Each row was made from one path, in order. Every step used is in the known rows, and no mark comes twice. Write each row's path.
In the rows, zero is written as 128.
Known rows
P > W: [133  99 121 127 124 122 118 133 130 127 117 128 130 127 135 127 127 128
 137 131 124 132 125 125 132 134 128 128 128 125 132 129 118 131 126 130
 124 133 124 127 131 124 134 111 130 127 132 130 128 126 126 126 130 150
 133 128 137 122 132 115 130 128 130 138 127 113]
W > P: [121 131 148 141 125 123 147 130 131 120 130 124 126 125 130 133 129 129
 129 128 135 129 133 131 138 129 127 128 111 128 130 137 136 126 127 128
 123 130 127 128 130 128 131 122 119 123 126 132 119 132 132 126 125 133
 131 122 141 164 128 128 126 142 127 141 135 123]
H > L > C > Q > W > P: [129 150 113 155 129 129  94 129 135 129 120 131 120 136  91 136 135 140
 129 117 152 118 131 129 126 112 116 125 138 154 130 112 115 130 120 138
 133 122 125 131 125 135 119 143 131 124 131 113 130 127 124 145 125 105
 120 126 111 166 135 167 129 148 128 142 136 143]
Y > S > C > Q > W > P > V: [127 146 130 136 136 143 145 122 118 110 111 137 131 134  99 125 139 127
 128 132 135 125  89 126 127 103 125 125 107 153 134 126 141 136 128 112
 131 123 143 130 130 138 126 127 123 128 117 126 131 119 127 147 145 156
 105 137 136 178 117 124 127 130 114 152 156 128]
S > Y: [120  97 140 132 126 132 131 122 143 130 139 127 126 123 121 131 122 126
 125 134 125 137 138 127 138 136 135 126 106 122 122 138 129 127 128 140
 121 125 121 127 137 131 135 116 126 129 113 135 124 142 136 134 130 149
 139 121 136 165 129 139 120 147 130 132 126 127]
G > P > U > B: [126 136 104 110 121 120 136 129 131 136 176 125 116 123 126 124 122 121
 129 135 116 138 135 127 131 134 134 131 117 118 113 141 140 128 133 128
 123 127 127 126 122 114 128 129 131 126 135 125 130 120 127 112 141 148
 145 138 135 147 130 140 136 130 129 111 116 119]
Q > W > P: [119 133 150 141 130 129 124 131 133 118 123 125 129 125 110 135 128 129
 132 127 139 129 128 134 132 115 119 124 119 146 132 131 143 128 124 132
 125 129 123 126 131 134 124 116 124 119 126 123 125 130 130 122 140 122
 121 126 128 159 126 141 127 149 125 135 143 123]
W > Q > C > L > H: [137 140 169 138 134 137 139 124 130 126 105 132 130 135 166 128 132 122
 122 116 135 122 135 133 116 128 128 125 149 141 139 113 134 134 131 137
 134 122 134 127 136 139 123 135 136 133 130 133 122 136 119 135 120  89
 128 120 105  75 127 131 121 129 129 108 110 141]
H > L > C > Q > W: [137 134  99 148 129 128  79 129 136 137 116 132 124 134  97 134 131 131
 130 121 146 125 142 127 125 127 120 123 149 145 131 108 106 130 118 143
 132 121 123 129 128 134 121 145 136 130 128 115 137 128 125 152 127 101
 125 127 103 138 134 160 130 143 133 122 127 139]
L > C > Q > W > P > V > F: [133 165 122 130 133 136 120 128 143 111  95 129 119 131  92 132 135 134
 136 129 141 121 107 127 126 110 112 126 127 127 131 121 117 128 122 120
 132 129 141 130 127 125 120 137 135 132 133 121 134 125 126 140 136 107
 105 134 111 131 131 145 121 124 126 134 151 142]
A > P: [130 124 123 118 120 123 127 127 135 131 135 128 139 126 136 122 128 129
 128 133 122 135 141 134 136 131 131 134 125 110 131 139 146 123 130 122
 123 128 122 127 133 128 129 123 126 122 127 126 114 132 131 131 126 125
 134 136 130 114 127 137 131 120 127 112 138 119]
W > P > G: [119 121 150 139 127 124 139 126 125 124 156 126 132 120 114 132 130 132
 132 130 123 128 118 128 131 128 127 130 122 134 121 141 127 123 125 121
 127 130 137 131 123 125 130 117 120 122 130 132 122 128 133 119 130 142
 126 129 141 167 132 114 133 141 122 167 140 118]
S > C: [122  98 144 129 126 132 147 124 123 128 124 132 132 131 138 127 122 120
 130 127 126 135 138 131 139 140 132 129 102 137 132 135 137 129 130 133
 120 127 128 126 128 136 134 115 123 131 118 133 125 131 132 135 125 129
 129 121 143 130 127 124 124 147 126 122 126 122]
L > H: [135 131 140 134 121 122 128 129 132 133 129 127 129 121 157 128 129 117
 128 125 132 133 143 131 128 151 128 131 147 115 132 134 129 123 124 131
 126 129 125 124 138 123 126 135 126 132 133 134 122 133 127 122 133 116
 139 127 118 138 127 131 123 140 130 123 116 131]
V > F: [127 120 134 139 130 122 144 126 136 124 122 121 125 124 132 129 123 124
 130 137 131 133 137 129 133 144 129 131  98 113 130 136 117 127 126 135
 125 130 135 126 131 128 135 125 131 129 120 139 126 141 136 133 127 117
 135 122 128  97 127 119 125 125 134 106 125 133]
V > P > W > Q: [132 121 137 109 132 120 133 136 128 118 105 127 133 132 143 124 129 128
 121 126 130 120 101 123 128 108 130 131 120 110 127 123 144 132 131 129
 129 137 119 129 127 134 134 131 132 128 146 140 123 130 125 102 121 152
 130 109 129 103 127 116 123  89 126 140 140 116]
Z > G > P > V > F: [115 139  94 119 127 120 145 120 120 124 147 122 141 115 109 118 125 123
 121 148 117 129 126 124 124 142 124 137  79 107 117 140 118 121 128 114
 138 134 139 128 129 120 131 126 124 128 112 124 135 122 137 129 137 115
 122 145 134  71 128 112 137 105 128 114 142 139]
B > U > P > W > Q > C: [130 105 118 112 143 135 112 132 122 136 113 126 119 127 153 125 135 143
 129 126 144 121 126 124 124 100 126 107 178 137 137 116 123 134 131 129
 123 134 124 124 126 128 134 110 133 123 125 137 137 122 123 114 121 124
 118 123 135 105 123 103 124 113 129 106 112 115]
F > V > P: [119 129 152 119 123 122 145 142 131 125 133 122 131 125 132 131 116 118
 117 134 123 135 132 140 135 142 129 137 103  95 120 142 132 121 128 129
 120 130 119 128 128 127 128 137 120 128 127 131 128 136 136 119 132 113
 136 125 127 133 126 123 117 109 132 116 127 121]
T > A > P > W > Q > C > L > H: [141 122 128  94 134 137 128 127 128 132  95 136 138 129 173 113 131 138
 132 128 114 118 121 130 111 106 128 136 155 133 146 105 135 137 135 110
 138 122 133 134 133 151 120 125 146 129 147 127 114 118 109 134 115  86
 120 142  96   4 131 135 131 122 122 128 123 135]
W > P > U: [121 142 140 127 124 127 157 129 132 116 137 126 117 130 134 132 129 131
 132 125 119 128 116 128 132 129 129 129 118 130 122 140 147 124 126 126
 125 134 121 128 123 131 129 127 123 128 134 125 124 131 127 115 133 156
 132 130 138 176 130 128 126 146 123 149 131 128]
Y > S > C > L > H: [132 135 153 142 123 139 159 115 117 138 116 132 131 136 172 127 133 119
 127 130 121 131 140 127 124 143 145 138 137 138 138 127 123 131 134 126
 133 119 145 125 134 138 128 146 123 134 117 133 122 133 125 151 119 126
 134 123 135 131 120 121 126 125 127 120 113 154]
G > P: [122 132 121 136 119 118 130 133 128 132 141 124 137 116 123 128 123 122
 118 136 128 133 146 131 135 136 124 130 120 111 122 136 137 129 130 129
 125 127 125 125 133 131 131 124 125 126 126 130 125 127 133 125 133 122
 140 130 132 132 129 132 133 121 131 112 135 111]
Z > G: [125 112 109 134 129 123 134 122 123 129 134 125 138 122 127 125 124 121
 125 125 124 133 142 124 128 164 128 129 110 132 127 136 124 119 125 129
 132 131 122 130 134 118 133 122 117 125 112 122 125 132 137 134 125 131
 130 131 141 121 123 124 135 149 130 127 124 137]
Y > S > C > L: [126 119 137 140 125 139 160 115 114 131 118 131 133 139 145 129 129 123
 128 136 117 133 135 126 131 137 146 138 108 143 137 129 119 134 134 130
 130 120 144 128 131 136 135 133 122 130 106 132 124 134 132 158 116 146
 132 122 148 139 121 114 130 124 127 122 126 142]
B > U: [127 110 124 136 127 124 127 126 130 136 127 124 124 121 145 135 124 133
 130 123 128 137 156 128 137 146 127 115 135 107 131 136 132 121 128 139
 124 134 121 126 133 117 140 124 126 125 120 129 127 130 138 124 129 132
 130 130 138 135 121 111 124 139 133 120 116 121]
H > L > C > Q > W > P > G: [128 144 119 150 131 129  90 126 130 133 145 133 125 130  79 135 135 140
 133 117 140 118 123 126 120 110 117 124 148 156 123 116 104 127 119 129
 136 122 135 133 117 134 119 138 134 125 133 115 134 122 123 138 130 111
 115 132 108 173 140 155 135 147 124 171 138 141]
F > V > P > G: [118 119 156 114 124 121 136 137 124 130 162 125 136 118 115 129 117 120
 119 135 110 134 120 140 127 140 131 137 116  98 112 145 121 118 127 121
 124 128 128 131 121 126 128 129 121 130 129 132 133 131 136 111 137 119
 133 129 126 134 130 112 124 110 129 143 127 117]
Q > W > P > G > Z: [118 131 146 146 124 127 112 126 122 119 182 126 142 122  76 133 121 135
 135 130 127 128 122 130 121 108 117 120 109 148 116 138 133 126 126 118
 132 125 142 127 120 137 121 101 125 124 138 128 131 119 133 109 135 122
 114 135 125 132 125 125 127 155 120 152 150 114]
H > L: [127 112 123 146 124 114 123 124 124 136 146 128 127 127 121 130 125 131
 128 133 131 130 144 128 134 142 136 132  96 134 125 128 117 129 123 140
 127 127 123 129 127 128 134 136 128 124 117 134 128 135 132 138 129 119
 139 124 130 140 133 123 132 136 131 129 122 132]
C > L: [130 122 135 147 124 131 135 125 130 129 118 128 127 130 140 134 124 127
 130 128 117 133 144 128 134 145 135 132 114 122 135 128 120 129 131 137
 129 127 128 129 133 125 131 131 129 130 117 130 124 136 134 146 116 137
 136 127 133 115 129 120 132 135 135 130 122 136]
V > P > G > Z: [123 124 130 122 121 114 123 129 119 128 182 124 145 120  97 130 118 125
 126 133 115 131 127 126 125 132 128 127 100 109 108 141 127 119 131 119
 133 128 138 128 118 131 129 126 122 131 142 138 130 128 138 102 129 137
 125 123 131 104 128 107 124 115 125 142 146 112]
C > L > H: [137 138 145 144 120 130 133 126 132 136 116 129 127 127 161 133 128 123
 129 124 120 132 149 131 127 150 133 135 145 114 136 125 120 126 128 132
 132 125 131 126 134 126 125 144 129 134 129 133 120 134 128 136 123 116
 138 129 121 118 130 131 126 138 134 125 111 145]
Y > S > C > Q > W > P: [124 138 132 152 134 145 145 127 121 116 106 133 129 137 114 130 137 124
 122 126 145 126 110 127 129 107 125 123 115 156 138 125 143 135 131 125
 129 118 141 128 132 147 125 123 124 123 121 123 127 125 130 149 136 145
 116 126 134 178 116 144 128 143 120 135 148 130]
U > P: [127 128 123 136 126 128 122 132 127 137 139 122 124 118 131 128 128 128
 128 137 134 134 139 127 136 137 137 129 145 117 129 135 121 128 128 123
 119 131 123 125 129 118 129 127 119 130 119 140 129 132 133 124 126 134
 136 120 143 166 129 117 129 124 132 115 122 125]

Write each row's path
[140 139 108 143 123 128 115 132 143 130 103 129 124 133 129 132 130 124
 128 117 139 130 141 125 132 149 120 125 152 116 131 124 110 125 126 132
 126 124 125 130 136 120 127 141 129 135 132 125 126 134 129 146 116 127
 132 127 118 147 130 149 125 135 136 125 125 132]
L > C > Q
[132 139 175 105 133 136 137 142 125 125  99 130 128 140 168 125 126 122
 117 122 125 117 111 141 113 110 125 135 146 119 133 113 128 133 134 129
 131 125 130 129 126 140 120 136 138 133 144 128 131 129 116 116 123  83
 129 122  99  47 129 129 113  95 131 110 112 136]
F > V > P > W > Q > C > L > H
[132 158 110 138 128 127  96 126 131 122 119 135 120 134  82 131 137 142
 134 123 143 117 110 128 125 107 117 128 124 149 126 113 114 129 119 123
 135 127 129 131 123 125 119 147 131 128 130 118 134 121 122 143 138 112
 108 135 112 169 136 150 128 136 122 157 146 142]
H > L > C > Q > W > P > V
[129 107  98 122 128 129 106 134 123 147 127 122 117 120 143 132 130 143
 133 133 131 132 139 122 133 124 132 115 171 108 133 127 107 127 129 123
 121 138 123 124 125 112 136 117 127 127 127 131 136 118 131 117 124 148
 127 129 150 139 127 101 131 120 134 123 113 118]
B > U > P > W
[121 116 113 124 135 133 130 126 114 127 114 130 142 135 126 117 129 129
 115 125 123 115 125 124 114 112 121 125 127 149 130 111 125 135 135 128
 143 124 133 131 128 138 126 111 133 124 119 113 131 119 122 135 114 114
 121 133 122  34 127 131 139 111 130 112 131 130]
Z > G > P > W > Q > C > L
[124 110 140 133 127 131 161 115 119 127 131 129 135 132 140 124 130 119
 128 135 130 135 133 126 133 138 140 131 108 145 131 137 131 131 131 127
 123 124 137 126 133 136 137 126 117 127 110 133 123 132 131 142 127 144
 132 122 148 154 118 112 126 127 124 120 131 128]
Y > S > C
[139 125 155 124 136 135 128 128 127 126  92 134 129 138 169 125 134 125
 128 118 130 117 121 128 113 114 127 126 161 145 143 108 123 138 130 135
 133 124 133 127 133 137 123 126 142 132 138 132 126 128 112 129 119 106
 126 125 108  53 130 128 124 123 129 121 110 133]
P > W > Q > C > L > H
[124 136 115 119 117 118 134 128 123 125 145 128 139 115 113 123 126 124
 123 143 116 132 124 128 133 130 126 134 105 106 117 137 136 129 128 117
 127 132 129 127 132 124 131 127 124 129 124 131 131 120 130 123 144 131
 127 141 133 131 130 112 131 104 127 128 144 112]
G > P > V
[129 160 113 137 130 133 106 128 136 126 126 133 110 142  94 134 133 140
 133 115 138 118 117 126 122 111 118 127 143 154 125 113 126 128 119 137
 133 124 120 130 118 138 118 147 137 130 139 108 137 126 120 134 132 126
 122 131 108 178 137 167 129 147 125 147 129 148]
H > L > C > Q > W > P > U
[131 153 124 145 129 136 105 134 143 120 100 129 122 134 103 135 132 131
 130 115 151 124 129 129 129 119 111 120 158 139 134 119 130 128 123 131
 128 124 124 129 131 132 117 131 128 124 138 113 127 128 126 141 127 118
 118 127 113 168 127 163 124 149 129 136 143 132]
L > C > Q > W > P
[128 130 109 118 129 130 121 125 120 141 140 124 118 114 134 129 131 141
 135 139 123 135 133 123 136 134 136 119 150 101 128 135 117 123 129 114
 124 140 124 125 128 102 135 132 119 129 115 140 136 120 137 121 136 142
 118 137 145 167 124  86 127 116 128 125 120 127]
B > U > P > V
[133 131 106  90 124 124 131 122 137 135 167 129 118 130 138 120 127 129
 139 133 109 139 130 130 133 129 137 134 128 118 123 144 143 122 133 122
 123 128 123 127 123 110 125 129 131 124 134 123 120 127 127 118 133 147
 140 142 132 133 127 145 137 130 124 109 120 126]
A > P > U > B
[132 112 132 116 141 134 120 133 123 127 115 128 126 128 137 121 134 132
 128 131 142 120 110 126 121 103 130 119 162 149 134 116 124 139 130 123
 121 130 125 125 125 133 129 110 131 127 129 142 135 126 119 120 121 126
 122 117 129 109 128 114 126 108 126 104 121 113]
U > P > W > Q > C
[122 119 139 112 128 117 135 128 122 132 150 126 136 117 116 130 125 120
 123 131 111 131 122 128 128 140 132 132 122 110 116 140 129 119 126 123
 131 132 128 131 120 129 132 134 123 130 134 130 127 130 136 109 138 147
 128 120 132 135 131 103 128 105 125 150 141 119]
V > P > G
[138 132 137 123 138 143 113 130 121 146 102 129 114 131 182 128 138 142
 129 121 136 117 133 126 114 106 131 114 203 131 145 105 116 135 134 128
 133 130 131 123 127 125 127 130 138 131 133 134 131 120 117 120 114 106
 121 125 116  82 127 114 124 112 132 106  95 142]
B > U > P > W > Q > C > L > H
[119 113  87 122 122 120 118 131 115 134 134 125 144 120 118 119 124 124
 122 132 121 128 133 123 125 138 119 130 121 123 122 131 123 126 130 121
 135 133 125 128 129 125 131 111 124 124 123 116 132 116 130 124 127 134
 132 139 139  88 130 129 141 121 131 126 134 121]
Z > G > P > W
[134 160 109 121 133 137 111 131 147 124 134 129 104 139 108 133 132 132
 141 114 137 128 118 126 125 115 119 121 154 148 124 123 132 128 127 130
 126 123 126 129 120 112 115 138 136 126 145 110 131 123 120 126 135 139
 122 135 118 191 129 177 129 159 126 136 123 139]
L > C > Q > W > P > U > B
[129 125 119 132 121 116 107 120 132 140 142 127 126 132 122 130 128 132
 133 129 136 127 155 127 130 145 131 134 128 141 123 125 101 126 121 140
 126 127 124 128 126 122 131 149 125 128 122 126 128 136 125 139 115 101
 135 119 125 152 135 137 128 132 132 124 119 143]
H > L > C
[118 131  89 110 127 121 139 122 121 137 183 124 124 122 121 119 122 119
 126 131 114 136 136 124 125 149 132 130 111 131 109 141 137 121 133 124
 133 128 125 128 122 107 127 127 124 126 125 114 133 118 131 117 134 148
 140 140 141 132 125 144 143 143 128 113 115 135]
Z > G > P > U > B
[138 135 112 139 129 136  91 132 143 128  97 130 125 132 106 134 129 123
 130 117 143 130 136 127 126 135 116 120 160 134 133 116 121 128 122 136
 127 124 122 128 135 130 120 133 133 132 135 116 134 129 128 145 130 112
 123 130 107 145 127 156 126 145 134 117 132 127]
L > C > Q > W
[125 134 133 100 127 121 151 132 127 124 132 126 122 127 135 131 122 119
 125 127 109 132 120 126 130 141 137 131 118 105 117 137 148 120 127 131
 127 135 114 128 119 131 131 146 126 134 138 126 129 133 131 105 142 156
 135 121 130 135 130 114 121 111 126 128 134 127]
V > P > U
[126 112 141 135 133 134 137 123 126 129 113 130 125 131 136 134 124 124
 131 127 123 131 152 132 127 144 130 120 136 146 135 122 123 131 130 138
 129 121 132 129 129 133 129 121 130 127 110 122 128 135 129 152 123 107
 126 129 126  84 130 120 127 137 133 104 123 127]
Q > C > L
[133 122 121 111 129 124 138 124 134 131 162 127 111 128 134 127 124 124
 139 129 117 139 130 126 130 144 138 130 115 129 120 140 129 126 129 132
 121 129 124 128 124 106 131 131 131 129 132 130 129 129 129 116 137 158
 141 133 138 159 127 126 131 152 128 121 107 127]
P > U > B
[128 123 161 107 128 123 133 145 131 115 116 124 135 135 138 125 122 127
 115 130 127 123  97 135 128 106 127 140 108  98 123 129 134 131 132 127
 122 133 119 130 128 131 129 126 132 129 144 141 128 129 125 104 123 128
 134 119 124 110 125 121 117  94 130 133 126 116]
F > V > P > W > Q
[130 121 150 109 141 131 136 131 121 120  85 132 129 138 139 127 129 128
 123 123 124 116 114 129 120 103 129 125 134 135 135 110 136 136 134 135
 135 128 128 131 122 142 129 129 139 129 135 129 127 132 120 122 119 123
 122 113 122  50 130 115 124  89 128 118 136 126]
V > P > W > Q > C > L
[133 114 125 148 130 137 142 131 128 128 113 135 129 135 134 129 125 121
 123 118 132 132 129 129 139 138 128 123 102 124 137 128 137 132 133 133
 125 121 131 130 131 136 131 123 130 136 122 131 125 130 132 150 123 140
 127 125 135 125 128 137 128 149 128 128 128 122]
S > C > Q
[136 122 126 127 131 128 113 134 130 128 121 126 127 126 140 123 134 136
 127 132 136 122 103 122 130 102 136 131 146 124 132 121 125 137 130 121
 122 135 123 126 128 122 130 120 130 128 136 150 131 125 125 111 114 149
 132 112 136 142 128 114 130 108 128 130 120 119]
U > P > W > Q
[124 139 141 127 125 123 145 127 129 113 134 128 128 124 119 128 133 132
 135 134 123 128 112 129 136 124 126 132  94 124 126 140 136 126 125 115
 125 135 131 129 130 117 129 123 118 127 124 135 123 126 129 121 136 143
 119 134 141 165 129 109 126 129 121 162 146 123]
W > P > V
[137 110 134 125 131 124 124 131 135 119 110 129 133 133 141 123 131 129
 128 124 132 123 106 124 129 111 129 130 122 128 133 123 129 136 128 132
 126 134 122 128 134 127 133 117 134 128 139 143 126 128 123 117 119 147
 131 120 129 119 126 115 128 120 127 142 126 113]
P > W > Q
[115 134  95 118 124 124 143 125 120 131 159 126 134 122 120 121 121 120
 118 129 108 130 131 123 121 150 125 132 118 124 114 139 143 119 128 123
 136 131 119 128 126 128 129 128 121 131 123 111 135 122 133 117 136 143
 138 141 135 118 128 130 139 131 127 120 126 131]
Z > G > P > U
